What can hang from each mark:
duvi: rafat ruka
nopozas: rafat
petut: nunak rafat
rafat: fusi nopozas petut
ruka: duvi nopok
nopok: nunak ruka
nunak: nopok petut
fusi: rafat

Known rows, with every way that one mark hangs from another:
fusi[rafat]: [-1.84 -0.78  0.25 -1.03  1.15  1.22 -0.42  0.02 -0.94  0.96  1.21  0.72
 -0.76  0.84 -0.56  0.79  0.01  1.20 -0.40  0.75  0.97]
nunak[nopok[ruka[duvi]] petut]: [ 2.97  0.88 -1.92  0.65  0.38 -1.22 -0.54  0.84 -1.42  3.03  0.65  2.69
 -2.33  1.28  0.27 -1.25  0.83 -3.74  0.77 -0.76  3.29]
petut[nunak rafat[nopozas]]: [-0.53  0.64 -1.63 -0.37 -0.27  2.59 -0.40  0.95 -0.55 -2.98 -0.38 -0.52
  2.30  1.78 -0.63 -2.18 -0.74  2.02 -1.80 -0.71  1.52]
ruka[duvi[rafat] nopok[nunak]]: [ 0.78  0.01  0.47  0.35  0.42  0.18  0.63  2.49  4.07  6.73  2.11  1.42
 -0.29  1.44  0.65 -1.71  1.28  0.78 -0.84  1.80  1.79]
rafat[fusi nopozas petut[nunak[nopok[ruka]]]]: [-0.66  0.22 -3.76 -0.32  0.84 -1.19 -1.23  3.11 -2.74 -3.97  1.27 -0.58
 -0.24  3.30  1.67 -2.71  1.94 -0.80 -2.17 -2.13  2.46]
petut[nunak rafat[fusi]]: [ 0.41 -1.02 -1.76 -0.39  0.10  3.07 -1.48  0.77 -0.04 -2.08  1.97  1.17
  1.85  0.64  0.72 -1.20 -0.75  1.25 -3.92 -0.41 -0.18]
duvi[rafat[nopozas petut] ruka[nopok]]: [ 1.31  0.22  1.02 -0.31 -0.79 -1.69 -0.03  2.13  2.05  1.52  1.12 -2.09
  2.36  0.13  1.59 -1.33  2.86  0.15 -1.97  0.03  1.50]
ruka[duvi[rafat[fusi nopozas]] nopok[nunak]]: [-0.64 -0.67 -0.06 -0.37  0.56 -0.57 -0.55  4.46  0.17  3.60  3.15 -0.45
  0.58  3.46  0.08 -0.64  2.05  2.36 -1.65 -0.74  1.67]
nopok[nunak ruka[duvi[rafat]]]: [ 1.72  0.82 -0.72 -0.60  0.51 -2.20  0.49  1.84  3.51  5.84  0.92  2.45
 -2.60 -0.13  0.09 -0.20  1.10 -0.57 -2.15 -0.65  4.46]
nopozas[rafat]: [-0.65 -0.13 -1.13 -0.42  0.09 -0.40 -0.90 -0.07  0.59  0.32  0.70 -0.65
  1.41  1.25  0.33 -0.61  0.05 -0.71 -1.99 -0.43 -0.54]
ruka[duvi[rafat]]: [ 1.89  0.18 -2.08  0.20 -0.39 -0.01  1.44  0.35  1.83  4.23  0.25  0.55
  0.05 -1.79  0.91 -0.87  1.60  0.82 -0.75  1.04  1.74]
fusi[rafat[nopozas petut[nunak[nopok[ruka]]]]]: [-2.38  0.79 -3.07 -0.79  1.79 -0.13 -0.55  2.39 -1.86 -1.54  0.66  0.09
 -1.27  3.75  0.52 -2.72  1.38 -0.05 -1.01 -0.40  4.42]
nopozas[rafat[fusi petut]]: [-1.01 -1.84 -2.78 -1.23 -0.69 -1.11 -1.93  0.93 -0.23 -1.03  3.43 -0.40
  2.00  0.76  2.00 -1.10  2.33 -0.40 -4.92 -1.23 -1.44]
duvi[rafat[fusi]]: [ 0.58 -0.85 -0.25 -0.97 -0.35 -0.50 -0.61  1.58  0.69  0.81  1.91 -0.63
  0.36 -0.93  0.90  1.44  1.03  0.52 -2.96 -0.99 -0.83]
nopok[ruka]: [ 0.60  0.33  0.47 -0.01  1.24 -1.08  0.06  0.59 -0.34  0.29  0.00  1.64
 -1.57 -0.06 -0.03  0.31 -0.19 -1.75 -0.69 -0.79  2.08]
nunak[nopok[ruka] petut[rafat[fusi nopozas]]]: [ 0.69 -0.39 -0.27 -1.58 -0.07  0.24 -2.74  4.28 -4.85 -3.25  2.72  0.03
 -1.12  3.83 -1.14  0.68 -0.29 -2.47 -2.71 -4.01  1.66]
nunak[nopok petut[rafat]]: [ 1.53 -0.04 -0.20 -0.80 -1.43  1.84 -1.25  1.81 -0.85 -0.26  1.30  0.53
 -0.26  2.01 -0.55 -0.71 -1.09 -2.32 -0.78 -0.68 -0.60]
petut[nunak[nopok[ruka[duvi]]]]: [ 1.83  1.64 -4.10  1.72  1.91 -0.11  0.51  0.36 -0.48  2.14 -0.58  2.34
 -1.62  1.68  1.22 -3.48  0.50 -1.69  0.48  0.90  3.87]
petut[rafat[nopozas]]: [-0.98 -0.04 -0.13 -1.00 -0.63  1.91 -0.34  1.96 -2.07 -2.85  0.24 -1.17
  0.74  1.63 -1.41 -0.29 -0.32  1.49 -1.26 -1.13  0.85]
rafat[fusi nopozas petut]: [-1.66 -1.49 -1.81 -1.17 -0.97 -0.98 -1.29  2.05 -2.90 -3.48  2.20 -2.02
  1.23  1.16  0.79 -0.61  2.81  1.62 -2.26 -2.28 -0.02]
nopok[nunak]: [-0.78  0.00  1.03 -0.63 -0.24 -0.91 -0.81  1.08  1.99  1.41  0.89  0.36
 -0.97  1.80 -0.45  0.35 -0.28  0.27 -0.55 -0.82  0.44]
fusi[rafat[nopozas petut]]: [-3.37 -1.03 -1.22 -1.59  0.00  0.41 -0.41  1.36 -2.13 -1.35  1.56 -1.01
  0.15  1.42 -0.25 -0.72  2.35  2.46 -1.07 -0.41  1.96]
duvi[rafat[fusi petut]]: [ 0.41 -1.60 -1.55 -1.55 -1.36 -0.63 -0.43  1.73  1.61  0.57  2.61 -0.68
  0.73 -1.54  2.27 -0.19  2.59  0.71 -4.19 -0.80 -0.87]
nopozas[rafat[petut]]: [-0.78 -0.72 -2.29 -0.89 -1.05 -0.91 -0.74 -0.02  1.52  0.14  1.64 -0.24
  1.68  0.45  1.65 -2.17  1.82 -0.87 -3.29 -0.11 -0.43]

Rows:
[ 2.79  1.75 -4.04  1.11  1.29 -0.62  1.05  1.11  2.14  4.06 -0.53  1.80
 -1.56  0.25  1.70 -3.23  0.84 -1.70 -0.67  0.98  4.05] -> petut[nunak[nopok[ruka[duvi[rafat]]]]]
[-0.57 -1.32 -4.13 -0.47 -0.25 -0.25 -2.00 -0.01  1.18 -1.45  2.71  0.07
  3.49  1.12  2.81 -3.19  1.92  0.10 -5.23 -0.68 -0.68] -> nopozas[rafat[fusi petut[nunak]]]
[ 1.51 -0.90 -2.42 -0.13 -0.08 -0.10  0.20  1.18  0.33  3.06  2.11  0.21
  0.14 -1.45  1.30  0.11  2.07  1.29 -2.33 -0.19  0.83] -> ruka[duvi[rafat[fusi]]]
[ 2.39  0.43  0.39 -0.87 -0.16  0.87 -1.35  2.29 -0.89 -0.02  1.57  2.30
 -1.93  1.99 -0.61 -0.32 -1.26 -4.03 -1.62 -1.41  1.67] -> nunak[nopok[ruka] petut[rafat]]
[-1.33 -0.85 -3.14 -0.37 -0.62 -0.22 -1.32  1.03 -1.58 -3.78  1.33 -1.48
  2.65  1.31  1.60 -2.29  2.51  1.94 -2.65 -1.94  0.72] -> rafat[fusi nopozas petut[nunak]]
[ 3.30  0.32 -1.69 -0.14 -0.17  1.04 -0.56  1.71 -1.35  2.14  1.56  3.42
 -2.05  1.38 -0.14 -1.57 -0.01 -3.35 -0.92 -0.35  3.13] -> nunak[nopok[ruka[duvi]] petut[rafat]]
[ 1.35 -0.81 -0.89 -1.55 -1.66 -2.98 -1.62  1.83  0.38 -0.64  2.05 -3.06
  2.09 -1.21  1.63  0.73  3.31  0.83 -4.24 -2.59  0.87] -> duvi[rafat[fusi nopozas petut] ruka]
[ 0.74 -0.62  1.78 -1.80 -1.93  0.82 -2.13  1.51  2.40  1.36  2.21  1.91
  0.13  1.78 -1.37  0.41 -1.11 -0.92 -2.87 -1.67  0.56] -> nopok[nunak[petut[rafat]]]
[-0.03 -0.69 -0.60 -1.32 -1.27  1.33 -2.85  3.83 -4.50 -3.19  2.65 -1.45
  0.39  3.94 -0.96  0.34 -0.17 -0.94 -1.96 -3.22 -0.50] -> nunak[nopok petut[rafat[fusi nopozas]]]
[ 0.60 -0.15 -3.45  0.05  1.05 -0.78 -1.18  2.13 -0.72 -1.31  1.96  1.19
 -1.03  2.01  2.56 -2.76  1.50 -2.03 -2.72 -0.96  1.39] -> rafat[fusi petut[nunak[nopok[ruka]]]]
[ 1.54  1.07 -2.51  0.93  1.62 -0.98  0.57  1.28 -1.81  2.60  0.14  1.98
 -3.26  1.29  0.45 -1.82  0.93 -2.07  1.23  0.59  3.27] -> nunak[nopok[ruka[duvi]]]
[ 0.11 -1.48  0.35 -1.67 -1.40  1.17 -2.74  2.26 -3.17 -3.30  2.63 -0.66
  2.03  2.12 -1.16  1.21  0.16  0.39 -3.23 -3.45 -0.06] -> nunak[petut[rafat[fusi nopozas]]]
[-0.83 -0.70 -5.07 -0.05 -0.21 -0.27 -2.13  1.44  0.22 -1.43  2.97 -1.06
  2.12  2.99  3.03 -3.79  1.65 -1.11 -4.04 -0.50 -1.19] -> nopozas[rafat[fusi petut[nunak[nopok]]]]
[ 1.03  0.17  3.34  0.39  0.86 -1.70 -1.65  1.42  2.82  3.63  1.83  0.72
  0.31  2.32  0.01  0.10 -0.18 -0.89 -0.66  0.57  1.08] -> duvi[ruka[nopok[nunak]]]
[ 2.36  0.25  0.21 -0.33 -0.08 -2.45 -1.40  0.69  1.67  4.86  1.64  3.98
 -1.80  0.91 -0.52 -0.16  0.90 -2.31 -0.97 -1.74  4.24] -> nopok[nunak[petut] ruka[duvi]]
[ 2.15  0.88  0.25 -0.24  0.26 -1.61 -1.19  1.62 -1.07  0.69  0.55  1.50
 -2.20  1.81 -0.19  0.15 -0.39 -4.37  0.19 -1.80  1.62] -> nunak[nopok[ruka] petut]
[ 0.05  0.48 -3.48  0.54 -0.45  0.53  0.12  0.50  1.20 -0.78  0.25 -0.33
  0.57  1.52  2.25 -4.26  1.32 -0.78 -0.36  1.09  0.33] -> rafat[petut[nunak[nopok]]]
[-3.18  0.20 -3.46 -0.66  0.56  0.73 -0.69  1.73 -1.60 -1.72  0.92 -1.57
  0.28  3.75  0.65 -3.10  1.74  1.58 -0.21  0.23  2.13] -> fusi[rafat[nopozas petut[nunak[nopok]]]]
[ 2.82 -0.86 -0.56  0.22 -0.06 -0.61 -1.25  0.90  4.04  2.45  2.81  0.05
  3.49 -0.79  3.78 -2.17  2.32 -0.22 -4.57  0.80  0.33] -> duvi[rafat[fusi petut[nunak]] ruka[nopok]]
[-0.12  0.15 -4.96  0.17  1.78  0.69  0.24  0.69 -0.12  2.97  1.58  3.49
 -2.00  1.60  1.96 -4.30  2.16 -0.46 -0.78  1.92  5.14] -> fusi[rafat[petut[nunak[nopok[ruka[duvi]]]]]]
[ 0.91 -0.91 -3.00 -0.80 -1.01  0.13 -0.53  0.86  2.91  0.01  1.99 -0.15
  2.46 -1.36  2.92 -2.05  2.25  1.02 -4.53 -0.41 -0.12] -> duvi[rafat[fusi petut[nunak]]]
[ 0.94  1.78 -2.05  0.78  1.81 -0.27 -0.14  0.97  0.12 -0.35 -0.99  1.30
 -1.53  2.12  0.71 -2.24 -0.70 -2.36  0.29 -0.05  2.40] -> petut[nunak[nopok[ruka]]]
[ 2.53  0.15  3.77  0.00 -0.38 -1.99 -2.72  0.88  3.25  4.12  2.13  1.48
  1.10  2.21 -0.20  0.67 -0.20 -2.43 -0.94 -0.76  0.96] -> duvi[ruka[nopok[nunak[petut]]]]
[ 1.39 -0.41  1.26  0.47 -0.19 -0.14 -0.95  1.50  2.33  5.57  2.59  3.02
  0.43  2.74  0.04 -1.61  0.77 -0.84  0.17  0.55  1.65] -> ruka[duvi nopok[nunak[petut]]]
[-3.08 -0.42 -2.51 -1.09  0.29  0.98 -0.49  0.51 -0.60 -1.76  0.84 -0.44
  1.77  1.72  0.43 -2.42  1.88  2.82 -1.52  0.02  2.61] -> fusi[rafat[nopozas petut[nunak]]]
[ 0.48  0.76 -2.34  0.38 -0.07  3.19 -0.33  1.26  0.40 -1.19  0.07  0.42
  0.25  2.22  0.30 -3.07 -1.48 -0.43 -0.86  0.97  0.17] -> petut[nunak[nopok] rafat]
[-0.30  0.67 -2.40 -0.44  1.34  1.40 -1.69  3.68 -3.75 -4.23  1.51 -0.29
 -0.54  4.10 -0.14 -1.52 -0.69 -0.43 -2.74 -2.42  2.40] -> petut[nunak[nopok[ruka]] rafat[fusi nopozas]]
[ 0.36 -0.29 -2.78 -0.11  0.32  2.81 -1.47  1.95 -1.15 -2.10  2.08  0.05
  0.55  2.55  1.10 -1.95 -0.98 -0.02 -2.62 -0.04 -0.56] -> petut[nunak[nopok] rafat[fusi]]
[-0.30 -0.17 -3.98 -0.13 -0.73 -0.20 -0.78 -1.05  3.11 -0.72  0.82  0.33
  3.34  0.83  2.43 -4.13  1.39 -0.26 -3.76  0.36  0.19] -> nopozas[rafat[petut[nunak]]]
[ 1.71 -1.31 -3.37  0.53  0.15  1.32  0.61  1.49  3.05  3.59  3.19  1.62
  2.87 -0.29  3.74 -4.24  3.50  1.47 -3.31  2.03  1.12] -> ruka[duvi[rafat[fusi petut[nunak]]] nopok]
[ 0.95  0.54 -0.63  0.11  0.97 -1.88 -0.23  1.06  1.33  4.24  1.00  3.32
 -2.86  1.15 -0.19 -0.64  0.73 -0.59 -0.76 -0.51  4.31] -> nopok[nunak ruka[duvi]]
[-0.63 -1.27  1.37 -2.22 -1.73  0.40 -3.57  3.52 -1.69 -1.79  3.57 -0.35
  1.08  3.72 -1.77  1.43 -0.25  0.73 -3.72 -4.19  0.44] -> nopok[nunak[petut[rafat[fusi nopozas]]]]
